What can hang from each mark:
q_773: q_338 q_391 q_824
q_338: q_668
q_786: q_976
q_824: q_773
q_75: q_159 q_786 q_824
q_391: q_773
q_668: q_338
q_950: q_75 q_668 q_773
q_976: q_786
q_159: q_75 q_976

Every row comes from one small tree of marks. The marks that hang from a mark follow it in brackets, in the order of their numbers. Every link used is in the known rows. Which tree was each row made from?
In the rows, zero is written as 128.
Known rows:
q_159{q_75 q_976{q_786}}: [131 106 184 117 119 114 149  74 124 174 136 112 147 207 139  85 150  93
 116 109 145 158]
q_773{q_391}: [148 125 165 135 116  93 148 100 115 162 119  81 150 167 122 123 114  88
 122 104 146 112]
q_75{q_159{q_976} q_786 q_824{q_773}}: [155 146 171 120  94 128 132 112 131 161 130 108 167 124 141  74  94 118
 180 100 164  95]
q_391{q_773{q_338{q_668} q_824}}: [132 121 146 151 155 134 135 108  99 186 141  58 145 189 131 117 102  61
 175  96 155  99]
q_824{q_773{q_338}}: [151 109 159 155 140 111 149  98 122 153 128  94 155 162 132 113 122 104
 110  87 141 112]
q_950{q_773{q_338{q_668} q_391}}: [137 136 150 147 164  69 136 106 115 179 120  67 165 159 124 119  92  95
 121  99 170 105]
q_786{q_976}: [147 141 161 144  90 114 168  88 125 174 118  96 134 156 142  98 112  96
 122 115 121 117]
q_159{q_75{q_824{q_773{q_338 q_391}}} q_976{q_786}}: [142  96 187 149 136 117 141  77 115 180 129  95 174 179 145  90 149  91
 131  95 158 146]
q_976{q_786}: [140 117 154 118 103 104 160  97 127 161 113 118 146 185 139  91 135  81
 121  96 136 139]
q_75{q_786{q_976}}: [138 149 151 135  59 115 154  98 133 187 110  96 145 144 136  93 110 101
 123 115 130 125]
q_391{q_773}: [149 111 163 129 122 120 158  98 117 164 124  87 152 182 120 113 102  83
 159 117 141 105]
q_950{q_75 q_668{q_338} q_773{q_391 q_824}}: [152 140 135 152 163  44 105  64  94 208 172  83 134 183 108 106 107  96
 116 111 143  76]
q_773{q_338{q_668} q_391 q_824}: [129 136 148 159 153 108 123 112  97 186 139  50 143 174 133 127 113  63
 139  80 163 106]
q_159{q_75{q_824{q_773}} q_976{q_786}}: [150 104 186 133 112 125 153  78 120 182 131 113 162 176 152  72 142 102
 145 103 151 141]
q_159{q_75{q_786 q_824{q_773{q_338}}} q_976}: [138 111 178 138 104 132 132  85 125 185 135  94 168 166 139  84 125 119
 132  92 163 136]
q_159{q_75{q_786 q_824{q_773}} q_976}: [146 120 181 132  87 130 139  86 124 190 134  98 164 154 140  80 120 122
 146 106 161 127]
q_75{q_159 q_786{q_976} q_824{q_773}}: [163 151 158 145  64 131 146 107 135 175 102 109 167  85 150  73  89 113
 186 109 139  84]
q_824{q_773}: [161 119 163 147 118 107 157 100 121 159 126  99 151 149 134 109 116 108
 130 105 139 101]
q_773{q_338 q_391}: [137 113 160 144 140  97 139  97 116 155 121  75 155 181 120 128 121  84
 101  85 149 125]
q_668{q_338}: [132 137 151 136 110 108 135  66 129 165 151 105 141 180 118 104 113 112
 124  91 139 100]
q_950{q_75{q_786} q_773{q_338}}: [140 136 132 124 131  60 131  91 123 183 125 102 160 181 117  86 106 111
  82  99 154 132]
q_950{q_75{q_824} q_668}: [161 113 149 111 122  81 122  95 108 169 126 110 130 209 128  81 118 113
 120  78 143 118]

Write each row's tree:
[155 122 166 156  57 131 152  82 129 203 104 101 165 115 148  81 114 118
 152 113 136 114]	q_159{q_75{q_786{q_976} q_824{q_773}}}
[128 122 180 116  94 118 135  83 129 183 138  96 149 186 127  94 128 113
 117 111 155 143]	q_159{q_75{q_786} q_976}
[128 112 155 139 156 121 134 107 115 167 123  70 160 197 125 117 104  84
 159  95 158 111]	q_391{q_773{q_338{q_668}}}
[145 116 186 118 107 129 148  77 118 176 141 100 144 189 139  82 119 111
 138  96 157 134]	q_159{q_75{q_824} q_976}
[144 153 143 145 135  54 122  89 124 183 113  90 173 134 121  92  97 102
 113 121 146 106]	q_950{q_75{q_159 q_786{q_976}} q_773{q_338 q_391}}
[147 129 144 134 141  71 128  71 126 182 152 105 136 172 113 102  95 122
 120 104 141  82]	q_950{q_668{q_338} q_773}
[141 122 162 168 159  95 126 111 112 165 120  65 170 155 132 129 119  98
 130  90 162 101]	q_824{q_773{q_338{q_668} q_391}}
[144 126 162 136  48 131 150  81 130 202 103 102 155 136 144  77 110 110
 145 107 138 127]	q_159{q_75{q_786{q_976} q_824}}
[155 111 190 138 116 129 149  79 116 177 142  98 154 168 143  85 122 117
 145 103 156 120]	q_159{q_75{q_824{q_773}} q_976}
[155 141 159 162  91 122 133 105 129 173  99  89 181  89 143  92  97 101
 170 100 146  89]	q_75{q_159 q_786{q_976} q_824{q_773{q_338 q_391}}}
[157 143 138 145 175  45  93  68 101 192 169  92 139 161 108 101  97  99
 144 112 145  55]	q_950{q_75{q_159} q_668{q_338} q_773{q_391 q_824}}
[163 152 164 155  71 118 140 107 129 179  97  94 178  78 145  88  91 105
 186 116 144  79]	q_75{q_159 q_786{q_976} q_824{q_773{q_391}}}
[147 120 186 141  93 118 133  88 118 193 130  83 174 148 134  94 121 114
 147 111 167 123]	q_159{q_75{q_786 q_824{q_773{q_391}}} q_976}
[154 131 150 135 155  95 111 105 114 153 122 104 165 162 141  77 106 118
 158  73 163  94]	q_950{q_75{q_159 q_824{q_773{q_338{q_668}}}}}
[150 146 136 116 109  56 139  93 122 189 124 107 156 168 119  82 100 115
 100 116 152 120]	q_950{q_75{q_786} q_773}
[137 147 165 130 125 128 111 120 128 163 129  93 174 138 144  77  95 118
 180  79 179 100]	q_75{q_159{q_976} q_786 q_824{q_773{q_338{q_668}}}}
[136 148 169 102 102 114 127 107 136 153 135 105 150 159 126  88 103 108
 148 106 157 113]	q_75{q_159{q_976} q_786}
[149 132 144 141 164  31 104  63 110 189 152  94 149 191 102 106 110 118
 100 110 146  88]	q_950{q_75 q_668{q_338} q_773{q_391}}
[143 109 150 149 143 136 151  97 102 178 144  70 142 186 125 117 107  56
 158 101 140 105]	q_391{q_773{q_338 q_824}}
[141 122 151 157 139 110 140  98 100 177 142  63 139 171 126 127 118  59
 119  86 146 112]	q_773{q_338 q_391 q_824}
[158 148 154 154  51 129 160 102 128 194 104  99 162 109 151  78 101 110
 156 109 138 106]	q_75{q_786{q_976} q_824{q_773}}
